What can hang from each mark
k_116: k_93 k_567
k_562: k_93 k_520
k_682: k_93 k_116 k_562 k_567
k_93: k_520 k_682 k_718
k_718: k_93
k_567: k_93 k_116 k_682

Every row comes from one small tree of marks. The marks that hang from a mark follow it in brackets, in the order of their numbers. Every link used is in the known rows. Which tree was each row made from?
Known rows
k_562[k_93]: [ 0.36 -0.73  3.01 -3.68 -6.02 -0.51  1.13  2.19  1.74  1.65  1.68  0.14
  2.30 -0.80  4.40  3.94  0.73  0.19  2.75 -1.66  1.85 -0.63  0.99  0.82
  4.35 -0.74]
k_567[k_682[k_93 k_116 k_562]]: [ 3.06  0.13 -0.70  3.64  2.97  2.22  4.18  2.81  1.27 -1.08  1.87 -2.21
 -0.42  0.08 -0.16  1.08  1.59 -3.94  0.15 -2.06 -0.22  1.61  3.40  3.16
  2.15  1.23]
k_567[k_93 k_116 k_682[k_562]]: [ 1.11 -3.55  2.20  1.53  2.69 -1.03  3.27  0.43 -1.52 -4.50  1.27 -0.10
  0.68 -0.69 -1.08  3.87  1.70  0.31 -1.51 -5.48  2.25  1.14  3.11 -1.49
  2.32  0.14]
k_682[k_562]: [ 0.53 -1.98  3.49 -1.33 -1.45 -0.01  0.39  1.17 -0.53 -0.93 -0.40 -0.24
  0.43 -0.88  0.78  1.71 -0.42  1.48  1.31 -3.41  0.26  0.34  0.80 -1.23
  1.88  0.28]
k_116[k_93[k_520] k_567]: [-1.20 -1.36  2.86 -2.67 -3.54 -0.41 -1.38 -1.59  2.11 -0.73 -0.91  0.09
  0.79 -0.41  1.15  0.84  1.47  1.61  0.68 -1.72 -1.78 -0.81  1.36  1.95
  0.22 -3.60]
k_718[k_93[k_520 k_682[k_567]]]: [ 0.53  2.08 -0.43 -0.30 -0.63 -1.50  1.06 -0.76  0.91  3.29 -1.30  0.58
 -0.54 -1.57 -0.88  0.22 -4.94 -2.68 -2.84 -0.70 -0.31  0.43 -5.12 -2.41
  0.46  0.97]
k_682[k_93[k_718] k_116[k_567] k_562[k_520]]: [ 1.51  0.85 -3.07  2.98 -1.03  4.59 -0.06 -1.05  1.83  1.31  1.20  0.82
 -0.55  2.07  1.12 -3.71  3.31 -1.64  0.29  3.58 -1.66 -0.63  1.66  6.29
 -2.58  0.60]
k_682[k_93 k_567]: [ 0.73  1.03  2.48 -2.03 -2.37  0.26  0.47  3.87  2.39  0.76 -0.36  2.23
  1.46 -0.68  0.25  1.93 -0.39 -1.98  0.21 -1.94  0.68  1.74 -0.45 -0.49
  4.10  0.32]
k_116[k_93[k_682[k_562[k_520]]] k_567]: [ 2.00  0.71  1.05  2.20 -3.43  3.59 -2.64 -0.71  0.17 -1.53 -0.90  0.82
 -0.47 -1.28  1.88  0.75  2.16  5.08  2.87  1.32 -3.49 -2.60  0.99  2.57
 -0.22 -4.37]
k_562[k_93[k_718]]: [-1.61 -0.66  0.54 -5.13 -5.37 -0.95 -0.65  1.27  0.28  2.49  1.76  0.03
  1.03 -0.04  3.33  1.83  0.38  0.16  1.79  1.33  2.24 -1.38 -0.12  0.20
  2.27 -0.27]
k_116[k_93[k_682[k_562[k_520]] k_718] k_567]: [ 0.09  0.32 -1.50  0.79 -2.98  3.34 -4.34 -1.77 -1.38 -0.58 -0.89  0.80
 -1.85 -0.26  0.66 -1.55  1.88  4.94  1.98  4.31 -2.98 -3.48 -0.12  2.01
 -2.22 -3.56]
k_567[k_682]: [ 1.21 -2.19  3.34 -0.27 -1.57  0.67  1.04  1.71  0.75 -0.33 -0.21 -1.56
  0.06 -1.68  1.31  2.27 -0.21 -1.76  1.51 -4.19 -0.64  0.16  1.94 -2.94
  5.06  0.19]
k_682[k_567[k_116[k_93[k_520 k_718]]]]: [-4.85  1.47  0.91 -4.60  0.14 -4.64 -3.04  0.03 -0.93 -0.09 -2.08  2.17
  2.10 -0.20  1.07  0.39 -2.83  2.91 -3.22  1.29  1.68  0.54 -0.97 -2.51
 -0.35 -0.55]
k_682[k_567]: [-0.39  0.44  4.52 -2.04 -1.63 -1.54 -1.24  2.73  1.42  0.04 -2.37  1.94
  2.18 -1.23  0.43  0.54 -1.87  1.69  1.80 -1.31  0.34  1.23  0.40 -3.64
  4.35  1.16]
k_682[k_93 k_562 k_567[k_116]]: [ 0.35  1.20  2.63 -0.14  1.20  0.14  2.04  3.12  0.77 -1.64 -0.25  3.29
  1.65 -0.19  0.96  3.15 -1.56  0.83 -1.97 -2.93  2.80  2.91  0.15  1.32
  2.49  1.82]
k_718[k_93[k_520 k_682[k_116 k_562]]]: [ 1.24  1.41 -2.64  3.47  2.94 -0.44  3.52 -1.78 -1.24  2.65  1.58 -2.20
 -0.71 -0.41  0.05 -0.68 -3.90 -2.84 -2.24 -1.18 -0.52  1.28 -2.90  2.13
 -2.76  0.93]
k_93[k_682[k_116 k_562[k_520] k_567] k_718]: [-0.37  4.27 -2.97  3.43  3.59  0.43 -3.33  0.52 -1.93  1.49 -2.20  0.63
 -0.02  0.40 -0.60 -4.67 -2.66  2.50  1.46  5.60 -1.79 -0.18 -1.56 -2.79
 -2.07  2.24]
k_562[k_93[k_520 k_682 k_718]]: [-3.42  0.03 -2.26 -4.41 -2.11 -1.24 -1.71 -1.34 -2.25  4.18  1.68 -1.90
 -2.02  0.38  2.11  0.80 -2.87 -2.81 -0.41  0.47  1.03 -0.94 -5.19 -2.90
 -1.86 -0.98]
k_682[k_116 k_562[k_93]]: [ 1.46  1.37  0.84  0.43 -0.66 -0.81  2.65  2.21  1.23  0.34  2.15 -0.70
  2.87  0.32  3.07  1.71  1.25  2.08  3.34  0.90  1.72  0.52  2.96  4.08
  1.68  0.95]
k_116[k_93[k_682[k_562 k_567]]]: [ 0.01  2.35  2.32 -0.14  0.82 -1.15 -2.31  3.23 -1.14 -2.48 -2.67  0.97
  0.49 -2.03 -1.37  1.82 -1.51  6.36  2.05  1.12 -0.70 -0.11  0.03 -1.69
  1.57 -1.99]
k_718[k_93[k_520 k_682[k_116 k_562 k_567]]]: [ 1.51  4.04 -2.66  3.76  4.65 -1.69  2.85 -0.88  0.39  1.82 -1.25 -0.47
  0.17 -0.46 -2.07 -2.20 -4.59 -0.93 -2.34  1.94 -0.27  1.44 -2.79  0.83
 -2.19  2.62]
k_116[k_567[k_93[k_520 k_718] k_682[k_562]]]: [-0.24 -4.60 -1.94 -0.10  2.44 -0.29  0.38 -5.31  0.35 -3.26 -1.08 -1.94
 -4.20  1.29 -6.41 -2.44  4.04 -2.07 -2.40 -0.06 -0.68 -1.73  1.11 -0.60
 -3.99  0.12]
k_682[k_116 k_562 k_567[k_93[k_520]]]: [-0.13  0.84 -0.33  1.21  5.60 -5.01  0.66 -0.77  0.74 -2.31 -1.47 -0.12
  2.00  0.81 -5.32 -2.02  0.89 -0.09 -1.36  0.05  0.22  1.48  0.89 -2.21
 -2.76  1.56]

Write each row's tree
[ 2.69 -0.70 -3.52  0.50 -2.09  3.80  0.19 -0.62  1.35  0.84  0.23 -1.45
 -2.60  0.54 -0.65  0.43  3.79 -5.15 -2.05  1.03 -1.54 -3.51  0.23 -0.14
  0.17  0.93]
k_567[k_682[k_93[k_718] k_562[k_520]]]
[-1.04 -0.68 -0.30  0.60 -0.38  3.12  0.61  1.28  0.74  1.50  2.54  1.07
  0.03  1.92  1.93 -2.86  0.52 -2.24  1.48  1.25  0.06  2.67  1.46  5.85
 -0.24 -0.13]
k_682[k_93[k_718] k_116[k_567]]
[-2.47 -3.64 -1.99 -0.58  2.87  0.07 -1.81 -4.81 -3.27 -1.47  0.22 -0.89
 -4.43  1.31 -5.20 -2.56  0.33 -0.83 -1.38 -0.34 -0.54 -0.06 -3.43 -1.63
 -6.22 -1.91]
k_116[k_567[k_93[k_520 k_682[k_562] k_718]]]
[-2.98  2.43 -2.11 -4.04 -0.51 -2.49 -2.42 -0.49 -0.51  3.25 -1.20  0.21
 -1.55  0.27 -0.14 -0.53 -3.61 -0.89 -0.48  3.36  1.46 -0.71 -5.36 -3.88
 -1.36  0.72]
k_562[k_93[k_520 k_682[k_567] k_718]]
[-1.35  2.44 -1.02 -0.93  1.28 -0.67 -0.45  3.84  0.73  2.04  0.38  1.44
  1.44  1.08  0.03 -2.51 -1.21 -1.85  0.14  2.84  0.86  2.49  0.22  1.08
  1.06  2.00]
k_682[k_93[k_718] k_116 k_567]
[ 1.97 -4.30  0.58  1.55  2.18 -0.13  2.38 -4.27  1.76 -4.22 -0.99 -1.78
 -2.90  0.42 -5.46 -0.20  4.23 -2.24 -1.47 -3.19 -0.69 -0.94  2.15 -0.27
 -1.84 -0.60]
k_116[k_567[k_93[k_520] k_682[k_562]]]
[ 0.02  0.64 -1.15 -3.85 -7.72  0.32 -2.02 -0.26  1.84  3.98  1.27  0.38
  1.65  0.30  4.65  1.07  2.60 -0.95  1.35  3.11  0.67 -3.82 -0.63 -0.52
  1.80 -0.27]
k_562[k_93[k_718] k_520]
[-0.16  1.80 -2.26  0.38 -1.34 -0.49 -2.88  0.46 -0.73  0.33  0.13 -0.42
  2.71  0.35  1.97 -1.59  2.82  3.56  1.22  4.98 -1.93 -2.73  2.94  2.03
 -1.23 -1.27]
k_682[k_116[k_93[k_718]] k_562[k_520]]
[-4.50 -3.28  0.70 -1.30  1.57 -1.27 -1.57  1.10 -6.39 -0.27  3.15  1.04
 -0.13  0.40  1.09  1.67 -3.18  0.08 -1.02 -3.79  2.47  2.76 -2.91 -4.10
  0.09 -1.92]
k_567[k_93[k_682 k_718] k_116]
[-0.03 -3.65  2.92  0.46  0.81 -1.14  2.43  1.51 -1.18 -2.71  2.12  0.04
  1.68 -0.79  0.77  4.12  1.11 -1.19 -0.91 -6.38  2.12  1.81  2.59 -2.63
  4.40 -0.43]
k_567[k_93 k_116 k_682]
[ 4.29  5.14 -2.62  5.92  0.95  1.10  1.50  0.43  1.45  2.09 -1.17  1.30
  1.74 -1.19  0.34 -1.91 -1.87  0.97  0.07  3.93 -1.47 -0.84 -0.83  1.54
  0.16  2.48]
k_718[k_93[k_682[k_116 k_562[k_520] k_567]]]
[-4.77 -3.79 -0.20 -3.94  0.82 -3.90 -0.67 -2.28 -3.43  0.24  2.08  0.37
  0.79  1.32 -0.15  0.92 -1.22 -2.86 -4.24 -4.25  2.49  1.60 -2.49 -4.05
 -2.11 -0.73]
k_567[k_93[k_520 k_718] k_116]
[ 1.02  2.62 -3.36  0.03 -2.44  0.20 -0.37 -0.15  1.04  2.60  1.25 -0.43
  2.09  1.16  3.32 -1.11  2.85  0.87  1.86  5.68  0.49 -2.79  1.75  2.79
 -1.03  1.39]
k_682[k_116 k_562[k_93[k_718] k_520]]
[ 0.16 -2.29  0.07  2.26  3.60 -1.26  1.74 -3.24  0.61 -2.45  0.80 -0.62
  0.28  1.32 -3.20 -2.61  2.62 -0.17  0.05 -1.55 -0.56  1.69  2.21  2.64
 -4.10 -0.52]
k_682[k_116[k_567[k_93[k_520]]] k_562]
[-1.82 -4.47  1.77 -2.25 -2.42 -0.03 -1.50 -1.15 -0.77 -1.44  1.12  1.38
 -0.51  0.83 -1.75 -1.51  2.74  0.79  1.13 -0.34  0.64  0.48  1.11  0.28
  0.02 -1.81]
k_116[k_567[k_93[k_718]]]
[-0.76 -2.27 -3.94  1.05  6.37 -3.11  1.23 -3.13 -1.59 -1.63  0.54 -3.72
 -1.85  1.59 -5.33 -2.69  2.18 -3.76 -2.51  0.39 -0.28 -0.23  1.43 -2.06
 -3.86  1.31]
k_567[k_93[k_520 k_718] k_682[k_116 k_562]]
[ 1.24 -0.66  3.08  3.30  1.49  1.74  1.40  0.23  0.98 -1.74 -0.11  0.46
  1.24  0.39  0.95 -2.10  0.28  3.61  3.81 -0.71 -0.46  2.34  3.92  4.45
  0.30  0.90]
k_682[k_116[k_567] k_562]
[ 0.61 -2.79 -0.13 -0.55 -2.06  4.20  1.16  0.17  1.74 -0.05  0.97 -0.27
 -3.51  0.40 -0.13 -0.55  2.11 -3.95  0.02 -0.14 -0.29 -0.04  1.32  2.95
  2.01 -0.04]
k_116[k_567[k_682[k_93[k_718]]]]
[ 3.06 -0.59  1.13 -0.54 -2.24  0.65  3.19  0.91  2.35 -1.16  0.39 -1.81
 -0.38 -1.16  1.19  4.03  2.70  0.53  1.80 -0.70  1.40 -2.12  2.97  1.35
  3.81  0.95]
k_567[k_682[k_562[k_93]]]
[ 1.46  2.12 -1.34  0.89  1.32 -1.06  1.86 -1.86  0.67  1.43 -2.27  0.25
 -1.39 -1.30 -2.72 -0.07 -4.10 -1.16 -3.39  0.19 -0.05 -0.04 -4.40 -1.25
 -1.62  1.79]
k_718[k_93[k_520 k_682[k_562 k_567]]]
[ 3.42  0.01 -2.02  0.74 -4.50  3.75  0.28 -3.07  3.97 -0.22 -0.92 -0.23
 -2.10  0.29  0.97 -0.69  5.45  0.86  1.73  5.26 -0.36 -5.21  2.93  3.49
  0.38  0.96]
k_116[k_567[k_682[k_562[k_93[k_718] k_520]]]]
[ 0.19 -1.49 -0.35 -2.21 -0.78  0.54  1.84 -0.70  1.02  0.83  0.72 -1.36
 -1.41  0.48 -0.68  2.33  0.55 -5.47 -3.23 -4.63 -0.02  0.33 -2.29  0.28
 -1.58 -0.35]
k_682[k_93[k_520] k_562]
[-2.76 -1.78 -1.79 -4.97 -2.25 -0.16 -0.60 -0.78 -0.37  3.42  1.55 -1.04
 -1.88  1.10  0.37  0.30 -0.76 -7.01 -3.45 -2.43  0.31  0.28 -3.86 -1.25
 -1.63 -0.56]
k_682[k_93[k_520 k_718]]
[ 0.95 -2.01  3.44  1.70  1.75  0.80  2.87  0.97 -0.71 -2.72 -0.06 -0.46
  0.22 -1.26  1.99  3.41 -1.48  1.18 -0.54 -5.19  1.77  1.36  2.50 -0.97
  3.66  1.71]
k_567[k_116 k_682[k_562]]
[ 1.62  3.62  0.48  1.14 -1.55  0.16 -3.72  1.45  0.14 -1.05 -3.01  1.47
  1.20 -1.95 -0.09  1.25  0.45  5.16  1.54  2.91 -2.56 -2.53 -0.39 -2.31
  1.11 -2.17]
k_116[k_93[k_682[k_562[k_520] k_567]]]
[ 0.35 -2.38 -2.01  1.70 -0.97  2.69 -3.11 -3.13 -2.17 -1.22  0.24  0.89
 -2.69  0.90 -2.73 -2.47  2.96  1.23  0.50  2.10 -1.78 -2.06 -1.42 -0.79
 -3.80 -2.19]
k_116[k_567[k_93[k_682[k_562[k_520]] k_718]]]
[-1.19 -1.21  0.64 -0.31  1.92 -0.05 -0.87 -1.44 -2.89  0.78 -0.42 -2.32
 -2.48 -0.46 -0.57  0.68 -3.71 -1.54 -0.93 -4.34 -1.04  0.71 -4.13 -4.12
 -2.21 -0.53]
k_93[k_520 k_682[k_562]]
[-1.06  2.94 -0.17 -1.38 -1.32 -1.63 -3.34  0.40 -0.10 -1.39 -2.50  3.49
  3.03 -0.38  1.58  0.49  0.52  6.19 -1.52  4.50  0.69 -2.28  1.34 -0.50
  0.25 -0.07]
k_682[k_562[k_520] k_567[k_116[k_93[k_718]]]]
[ 0.78  3.43  2.06  0.99  2.19 -2.94 -0.46  3.54  1.35 -2.77 -1.86  1.16
  4.05 -0.73 -0.56 -0.36  0.51  6.57  2.53  3.23 -0.47  0.85  4.38  2.16
  1.87 -0.10]
k_682[k_116[k_93] k_562 k_567]
[-0.59 -0.17 -2.07  0.07  1.83  1.02  1.12  2.24 -1.16  0.87  2.49 -0.75
 -0.16  1.66  0.13 -1.36  0.24 -2.39 -0.41  0.89  0.63  1.62  0.80  3.37
 -1.33  0.97]
k_682[k_93[k_718] k_116 k_562]
[ 0.44  1.05 -0.11 -1.88  0.70 -0.93  0.92  0.12  2.45  0.06 -1.88  0.51
 -0.75  0.34 -2.88  0.82 -0.19 -3.47 -3.35 -1.84  0.25  0.58 -2.20 -0.91
 -0.98  1.27]
k_682[k_93[k_520] k_562 k_567]
[-4.28  1.22 -0.73 -0.55  5.47 -2.01 -1.98 -1.60 -4.10  0.18 -2.62  1.26
 -1.82  0.44 -1.45 -1.31 -6.97  1.43 -3.49 -0.18  1.79  2.10 -5.25 -5.10
 -3.58  2.11]
k_93[k_520 k_682[k_562 k_567[k_116]] k_718]
[ 2.17  2.81 -0.47  3.92 -3.36  3.70 -0.08  0.57  1.91  3.09  2.34  0.63
  1.56  0.18  5.81 -0.60  0.92  1.24  5.02  2.69 -1.21 -0.61  0.68  4.35
  1.28 -1.33]
k_562[k_93[k_682[k_116[k_567]]] k_520]
[ 2.16 -0.31  1.15  3.77  3.65  0.27  2.76  1.47  0.08 -1.78 -0.15 -2.47
  0.51 -0.67  0.05 -0.09  0.13  0.20  2.13 -1.68 -0.74  1.11  4.12  0.33
  2.44  2.08]
k_567[k_682[k_116 k_562]]
[-0.91  2.08  2.97 -1.39 -1.01 -1.51 -3.04  4.11 -0.97 -0.74 -1.68  1.48
  1.63 -2.32  0.51  1.97 -2.57  4.64  2.59  0.37 -0.95  0.50 -0.38 -2.81
  3.54 -2.57]
k_116[k_93[k_682[k_567]]]
[-1.51 -0.04  1.02  3.03  2.75  1.25 -0.24 -1.35 -1.09  1.76  0.73 -1.24
 -0.96  0.24  1.72 -2.95 -3.76 -1.27  1.86 -2.27 -1.88  3.18 -1.61  0.38
 -1.87 -0.78]
k_93[k_520 k_682[k_116[k_567]]]
